What can hang from each mark
K_432: K_280
K_810: K_194 K_734
K_360: K_280 K_493
K_20: K_194 K_393
K_194: K_20
K_738: K_274 K_393 K_734
K_274: K_493 K_738
K_493: K_274 K_360 K_393
K_393: K_280 K_738

Every row comes from one small tree of marks. Brackets hold a mark, then the marks that hang from it, in the order of their numbers. Every link used is in the known rows. Which tree was each row made from?
(in the rows, 100 means zero)
Known rows
[K_493 K_360 K_393]: [113, 110, 115, 102, 100, 111, 108, 122,  95, 120, 109, 105,  99,  99, 102,
  90, 115, 120, 106,  75,  94, 108, 105,  97,  82, 102, 113, 104, 112,  89,
 125, 118,  96, 107,  95, 115]
[K_810 K_194]: [ 88, 123,  86,  86,  99,  98, 108, 101,  76, 108,  96,  91, 100, 119, 102,
  83, 121,  95,  95,  95,  85, 111,  77, 106,  85, 116,  93,  74,  96,  95,
 138, 127,  95,  87,  95, 107]
[K_360 K_280 [K_493 [K_393 [K_738 K_734]]]]: [117, 104, 148, 103,  85,  99,  79,  95,  99, 106, 101,  99,  82,  87,  96,
 105, 106, 110, 109, 118, 112,  95, 107,  84, 109, 115, 101,  93, 113,  93,
  98,  75, 108, 125, 111,  93]
[K_393 K_280 [K_738 [K_274 [K_493 K_360]] K_734]]: [ 87,  86,  97, 105, 102, 110,  94,  99, 130,  98, 104,  97, 106,  72, 114,
 108, 103,  98,  92, 108, 106, 108, 120, 100, 104,  98, 112, 116, 108,  99,
  83,  92, 105,  99, 107,  83]
[K_432 K_280]: [ 93, 112,  60,  77, 114, 108, 102,  85,  76, 101,  96,  92, 111, 107,  98,
 100, 102, 115,  86,  98,  76, 104,  95, 106,  92, 109,  95,  82, 103, 100,
 128, 104, 102,  83,  87, 125]
[K_738 [K_274 [K_493 [K_360 K_280]]] K_393 K_734]: [ 99, 102,  64,  96,  89, 100,  71,  97, 125,  93, 115,  90,  87,  72, 124,
  94, 103, 115, 103, 102, 113,  78, 119, 111, 102, 119, 117, 106,  57,  81,
  76,  88,  98, 113, 102, 100]
[K_493 [K_274 K_738]]: [ 92,  98,  97,  82,  78,  97,  96, 106,  80, 109,  89, 101,  99, 114,  91,
  81, 100, 104, 102,  94,  83, 110,  85, 100,  84,  99,  96,  84,  97, 112,
 108, 117, 102,  91, 110, 105]
[K_274 [K_493 K_360] [K_738 [K_393 K_280] K_734]]: [ 92,  89,  83, 116, 114,  95, 109, 109, 112,  96, 110, 108,  86,  82, 109,
  89,  86,  86, 108,  98, 115,  88, 113, 104, 105,  74, 116, 100,  74,  87,
  72, 108, 100, 113,  92,  81]
[K_810 [K_194 [K_20 K_393]] K_734]: [ 75, 125,  97, 106,  87,  72,  96,  97,  68,  89,  88, 114, 103, 143,  80,
  90, 132,  85, 114, 106,  88,  94,  77, 112,  85, 115,  88,  72,  80,  80,
 128,  89,  77,  77,  69, 105]
[K_20 K_194 [K_393 K_280]]: [ 97, 116,  60, 107, 122,  88, 117, 105, 100,  84, 100,  95, 114, 127, 102,
 104,  80,  91,  91,  85,  88,  99,  95, 104,  85,  91,  93, 104,  87, 102,
 114, 118,  95,  87, 102, 110]
[K_493 [K_360 K_280] [K_393 [K_738 K_274 K_734]]]: [104, 106, 131, 110,  93, 108,  72,  93, 123, 104, 120,  97,  94,  76,  99,
 111, 127, 117, 106, 112, 112,  98, 129,  89,  95, 117, 117, 119,  99,  96,
  97,  63, 107, 120, 117,  95]
[K_493 K_274]: [101, 102,  86,  72,  79, 104,  99, 100,  89, 111,  90,  96, 104, 109, 102,
  89, 109, 109,  92,  85,  80, 115,  83, 106,  97, 117,  88,  92, 105, 105,
 119, 120, 100,  82, 104, 116]
[K_360 K_280 [K_493 K_274 [K_393 K_738]]]: [120, 100, 157,  93,  59,  98,  69,  94,  88, 129,  99, 102,  75,  97, 100,
 104,  99, 113, 100, 100,  92, 106,  96,  82, 101, 104,  93, 107, 119, 101,
  92,  83, 105, 119, 124, 107]
[K_20 K_194 [K_393 K_280 K_738]]: [100, 111,  92, 113, 120,  92, 116,  99, 104,  91, 106,  96, 106, 131,  94,
 106,  78,  84,  91, 103,  86, 104, 106,  93,  80,  84,  85, 111, 106, 116,
 111, 104, 107,  89, 103,  96]
[K_493 K_274 K_360 [K_393 K_280]]: [107,  99, 117, 104,  93, 107, 102, 100, 102, 121, 112, 111,  97,  88, 102,
 109, 116, 109,  91,  62,  94, 119, 102,  97, 106,  88, 111, 127, 113,  90,
  96, 107,  90, 104, 119, 118]
[K_360 [K_493 K_274 [K_393 K_280]]]: [112,  94, 127,  94,  79, 104,  94, 101,  94, 119,  91, 101,  94,  89, 101,
 112,  94, 111,  95,  71,  97, 110,  87,  95, 121,  93, 101, 111, 114,  93,
  87, 110,  87, 108, 121, 122]
[K_393 K_280 [K_738 K_274 K_734]]: [ 90,  89, 104,  96, 116, 114,  95,  79, 121,  82,  98,  90, 112,  84,  94,
 117, 113,  96,  92, 115, 106, 107, 110, 100, 115, 115,  98, 107, 111, 114,
  97,  80, 107,  90, 111,  96]
[K_274 K_493]: [110,  98,  67,  82,  93, 102, 111, 123,  82, 107,  90, 100, 107, 109, 117,
  80,  85, 105,  94, 102,  90, 104,  82, 107,  89, 108,  96,  82, 108, 102,
 124, 137, 103,  94,  83, 102]
[K_393 K_280]: [105, 101,  80,  87, 117, 106, 112,  98,  89,  92,  96, 100, 107, 103, 101,
 101,  99,  95,  82,  91,  88, 111,  87, 101, 100, 106,  94,  95, 118, 109,
 124, 115,  99,  90,  99, 114]
[K_274 [K_493 [K_360 K_280] [K_393 [K_738 K_734]]]]: [115, 102, 120, 114,  87,  97,  91, 108, 104, 116, 120, 111,  85,  81, 114,
  94, 104, 107, 108, 116, 113, 100, 119,  86,  92,  99, 111, 109, 108,  90,
  96,  85, 114, 128, 100,  80]
[K_194 [K_20 [K_393 K_738]]]: [109, 110, 120,  96, 100,  94, 111, 100,  78,  99,  92, 111, 100, 132,  87,
  92, 105,  98,  98, 115,  95,  92,  91,  99,  84, 105,  82,  89, 126, 104,
 120,  90, 110,  83,  66,  92]
[K_20 K_194]: [ 95, 119,  73,  92, 101, 102, 107, 112,  92,  98,  98,  85, 118, 123, 102,
  82,  93, 103,  92,  94,  80, 113,  84, 107,  76, 114,  91,  83,  93, 104,
 137, 128,  97,  81,  95, 112]
[K_274 [K_493 K_360 K_393] [K_738 K_734]]: [102,  96, 104, 117,  92,  97, 112, 133,  98, 115, 106, 110, 101,  87, 106,
  82,  97, 110, 123,  96, 113,  93, 111,  96,  90,  83, 123,  92,  89,  84,
  95, 118,  99, 122,  91,  85]
[K_493 [K_274 [K_738 K_734]] [K_393 K_280]]: [ 97,  88, 114, 109,  97,  98, 105,  92,  98, 101, 103, 110, 103,  82,  85,
 110, 105,  97, 111,  90, 113, 104,  96,  96, 125,  85, 108, 106,  92, 103,
  79,  93,  96, 108, 121, 100]
[K_393 K_280 K_738]: [106,  96, 113,  94, 120, 108, 112,  90,  93,  99,  99, 101,  99, 108,  96,
 104,  98,  85,  85, 109,  89, 119,  97,  92,  97,  99,  85, 100, 136, 121,
 119, 102, 111,  92, 100,  98]
[K_360 [K_493 K_274]]: [100, 102, 108,  71,  59, 103,  85, 108,  90, 117,  78,  91,  94, 104, 105,
  90, 102, 114,  92,  79,  79, 111,  82, 103, 100, 114,  92,  87, 104,  92,
 108, 122,  93,  89, 110, 116]
[K_20 K_194 [K_393 K_280 [K_738 K_274 K_734]]]: [ 82, 106,  82, 114, 118,  96, 101,  87, 133,  75, 102,  85, 120, 108,  94,
 120,  95,  94, 100, 111, 105,  95, 118, 103,  99, 102,  98, 118,  80, 108,
  87,  83, 102,  87, 113,  94]

Write each row's tree
[103,  85, 147, 107, 102, 115,  89,  93, 124,  99,  93,  90, 102,  72,  94,
 125, 103, 112, 108, 103, 118,  97, 113,  92, 129, 105, 108, 112, 113,  99,
  79,  79,  97, 113, 119, 102] : [K_360 [K_493 [K_393 K_280 [K_738 K_274 K_734]]]]
[ 99, 100,  92,  96, 113, 100, 107,  99, 103,  89,  98,  96,  93, 102,  90,
  83, 102,  97, 121, 107, 112,  85, 102, 106, 101, 107, 102,  75,  71, 101,
  99, 103, 104, 104,  86,  93] : [K_274 [K_738 K_393 K_734]]
[ 75, 113, 127, 121, 101,  74, 100,  80,  76,  91,  97, 120,  95, 140,  74,
 105, 126,  66, 106, 119,  91, 102,  88, 101,  94,  95,  82,  92, 106,  94,
 111,  66,  86,  81,  80,  91] : [K_810 [K_194 [K_20 [K_393 K_280 K_738]]] K_734]
[106, 109,  87,  99, 113,  89, 115,  94,  77,  82,  93, 115, 109, 118,  92,
 106,  98,  94,  87,  94, 100,  91,  81, 107, 103,  98,  88,  97, 116,  98,
 113,  95,  95,  81,  75, 106] : [K_194 [K_20 [K_393 K_280]]]
[ 99,  96,  90, 105,  88, 113,  96, 122, 124, 109, 107,  98, 113,  71, 115,
  98, 109, 128, 115,  90, 115,  94, 115, 107, 103, 109, 128, 111,  84,  80,
  92, 110,  91, 110,  99, 103] : [K_738 [K_274 [K_493 K_360 K_393]] K_734]
[100, 107,  82, 101,  81,  84,  89, 125,  77, 110, 104, 109,  84, 102, 114,
  75,  84,  98,  95, 108,  88,  96, 101,  92,  62,  86, 111,  86,  95,  99,
 106, 115, 107, 116,  98,  88] : [K_274 [K_493 [K_360 K_280]] K_738]
[ 98,  89, 109,  91, 114, 115,  98,  87, 108,  94,  98,  91, 106,  99,  95,
 113, 102,  96,  84, 111,  93, 111, 103,  95, 100, 107,  94, 109, 125, 124,
 105,  90, 106,  92, 108, 105] : [K_393 K_280 [K_738 K_274]]
[107,  87, 135, 104,  99, 108, 105,  78, 112, 109, 107, 107,  99,  82,  91,
 118, 116,  96, 103,  98, 110, 116, 103,  93, 131,  97,  96, 120, 117, 107,
  85,  80, 107, 104, 118,  97] : [K_493 K_274 [K_393 K_280 [K_738 K_734]]]
[ 93,  93,  56,  82,  89, 108,  95, 109, 111,  90,  89,  88, 120,  85, 115,
  94,  99, 118, 103, 107, 106,  94,  96, 114, 108, 124, 107,  88,  82,  96,
 102, 114,  98,  94,  96, 100] : [K_738 [K_274 K_493] K_734]
[ 93,  97, 119,  82,  60,  95,  86, 115,  80, 115,  74,  95,  93, 108,  94,
  85,  90, 106, 101,  88,  83, 105,  84,  98,  91,  96,  99,  79,  98,  98,
  97, 122,  96,  95, 113, 105] : [K_360 [K_493 [K_274 K_738]]]
[100,  89,  87, 113, 113,  96, 111, 116,  98, 106, 109, 108,  81,  96, 110,
  85,  74,  86, 101,  90, 102,  94, 106, 101,  88,  67, 111, 100,  90,  97,
  80, 119, 100, 115,  89,  91] : [K_274 [K_493 K_360] [K_738 [K_393 K_280]]]
[112,  85,  83, 102, 107, 110, 104, 113, 103, 104, 102,  99, 115,  82, 114,
 112,  78, 113,  97,  92, 110,  97,  92, 104, 112,  93, 110, 114, 106, 107,
  91, 115,  90, 113, 105, 116] : [K_738 [K_274 [K_493 [K_393 K_280]]]]
[102,  98,  98, 104, 124,  94, 117,  86, 112,  82, 100, 105, 102, 107,  92,
 115, 103,  85, 102, 109, 107,  95, 114,  94, 108,  97,  92, 110, 108, 108,
  99,  86, 112,  94,  97,  89] : [K_20 [K_393 K_280 [K_738 K_734]]]
[ 90, 100, 108, 105, 111,  98,  98,  76, 110,  74,  96, 104, 114,  98,  86,
 121, 113,  95,  97, 118, 118,  85, 105, 105, 117, 107,  94, 109, 109, 101,
  85,  61, 103,  82,  88,  91] : [K_194 [K_20 [K_393 K_280 [K_738 K_274 K_734]]]]
[121,  89,  86, 102, 110, 105, 122, 116,  88, 111, 105, 109, 107,  91, 113,
 103,  76, 101,  97,  90, 106, 104,  88,  99, 110,  85, 102, 104, 118, 103,
 104, 124,  96, 116,  95, 107] : [K_274 [K_493 [K_393 K_280]]]
[ 94,  98,  70, 114, 107,  94, 104, 110, 115,  93, 101,  90, 115, 115, 111,
 110,  62,  93,  91, 111,  94,  94, 106, 101,  84,  82,  95, 119,  92, 116,
  83, 107, 101,  95, 105,  94] : [K_20 K_194 [K_393 K_280 [K_738 [K_274 K_493]]]]
[104, 101, 117,  87,  63,  86,  66,  94,  85, 110,  94,  94,  65, 104,  98,
  86,  86, 102, 105,  96,  93,  85,  91,  96,  95,  99,  95,  86,  73,  97,
  74,  95,  98, 116, 118, 104] : [K_360 K_280 [K_493 [K_274 [K_738 K_393]]]]
[ 70, 121, 107,  99,  83,  85,  90,  94,  64,  95,  88, 109, 107, 130,  81,
  79, 141,  85, 104, 111,  84, 111,  67, 113,  91, 123,  87,  62,  95,  84,
 140,  91,  77,  74,  73, 106] : [K_810 [K_194 K_20] K_734]
[107, 103, 117, 105, 115,  91, 114,  87,  82,  92,  96, 115, 100, 123,  87,
 109,  98,  85,  87, 113,  99,  97,  93,  97,  98,  91,  82, 102, 131, 109,
 108,  82, 108,  85,  74,  92] : [K_194 [K_20 [K_393 K_280 K_738]]]
[103,  94,  96, 102, 126,  99, 112,  96,  91,  92, 103, 101,  87, 106,  91,
  94,  83,  86, 102, 100, 103,  92,  95, 100, 100,  85,  98,  90,  92, 114,
  94, 108, 101, 106,  95, 102] : [K_274 [K_738 [K_393 K_280]]]
[ 99,  89,  88, 114, 104, 112, 100, 113, 128, 102, 110, 102, 113,  62, 116,
 112, 102, 117, 103,  84, 119,  97, 114, 104, 117,  94, 125, 122,  92,  84,
  80, 103,  89, 115, 109, 104] : [K_738 [K_274 [K_493 K_360 [K_393 K_280]]] K_734]
[114, 100, 153,  96,  60,  97,  68,  86, 104, 117,  99, 100,  82,  83,  98,
 107, 112, 111, 106, 107, 106, 101, 104,  87, 118, 113,  97, 105, 105,  92,
  82,  71, 106, 118, 125,  95] : [K_360 K_280 [K_493 K_274 [K_393 [K_738 K_734]]]]
[ 96,  92,  75,  91, 126, 114,  95,  77, 129,  76, 104,  86, 105,  77, 102,
 113, 107, 104, 101,  96, 117,  89, 108, 114, 129, 118, 105, 106,  75,  98,
  83,  89,  94,  96, 106, 111] : [K_738 K_274 [K_393 K_280] K_734]
[107,  90,  81,  95, 101,  96, 110, 122,  85, 108,  98, 101,  87, 112, 109,
  72,  71,  96, 113, 108, 101,  85,  89, 105,  87,  88,  99,  76,  82, 108,
  95, 129, 105, 112,  79,  93] : [K_274 K_493 [K_738 K_393]]
[104,  92, 138, 114, 113, 118,  96, 100, 118, 112, 115, 100,  99,  85,  97,
 116, 109, 109,  96,  92, 102, 110, 122,  90,  94,  91, 113, 128, 126, 107,
  98,  87,  98, 112, 114, 107] : [K_493 K_360 [K_393 K_280 [K_738 K_274]]]
[ 98,  83,  59,  96, 114, 109,  99,  90, 126,  84, 103,  90, 107,  73, 115,
 108,  86, 102, 101, 101, 121,  84, 102, 116, 129, 107, 107, 105,  71,  97,
  70, 100,  94, 103,  97, 101] : [K_738 [K_274 K_493] [K_393 K_280] K_734]
[ 84,  94, 102, 108,  99,  97,  95,  85, 117,  98, 110, 105,  83,  84,  93,
  98, 113,  89, 106,  80, 107,  98, 114, 104, 112,  85, 110, 110,  69,  88,
  66,  89,  97, 100, 111,  94] : [K_493 [K_274 [K_738 [K_393 K_280] K_734]] K_360]
[100, 118,  93, 105, 105,  92, 111, 110, 100, 101, 101,  91, 106, 141,  96,
  92,  89,  96, 102, 108,  84, 101, 104,  98,  66,  98,  86,  98,  98, 113,
 122, 111, 110,  88,  91,  94] : [K_20 K_194 [K_393 K_738]]
[104, 106,  99,  97, 108,  96, 111, 100, 106,  90,  95,  99, 100, 117,  93,
 100, 110,  98, 110, 114, 104,  93, 114,  97,  94, 109,  93,  97,  99, 105,
 109,  95, 114,  93,  88,  84] : [K_20 [K_393 [K_738 K_734]]]
[ 91, 111,  88, 116, 122,  88, 114,  91, 115,  79, 105,  95, 112, 117,  95,
 111,  93,  82,  98, 109, 101, 100, 112,  99,  96,  94,  90, 109,  91, 105,
 100,  90, 107,  87, 104,  87] : [K_20 K_194 [K_393 K_280 [K_738 K_734]]]
[114,  82, 114, 114, 113, 107, 118, 101, 106, 106, 107, 110, 103,  82, 107,
 109,  90,  92, 106, 115, 119, 104, 103,  93, 124,  88,  99, 109, 121, 107,
  91,  97, 110, 117,  95,  84] : [K_274 [K_493 [K_393 K_280 [K_738 K_734]]]]
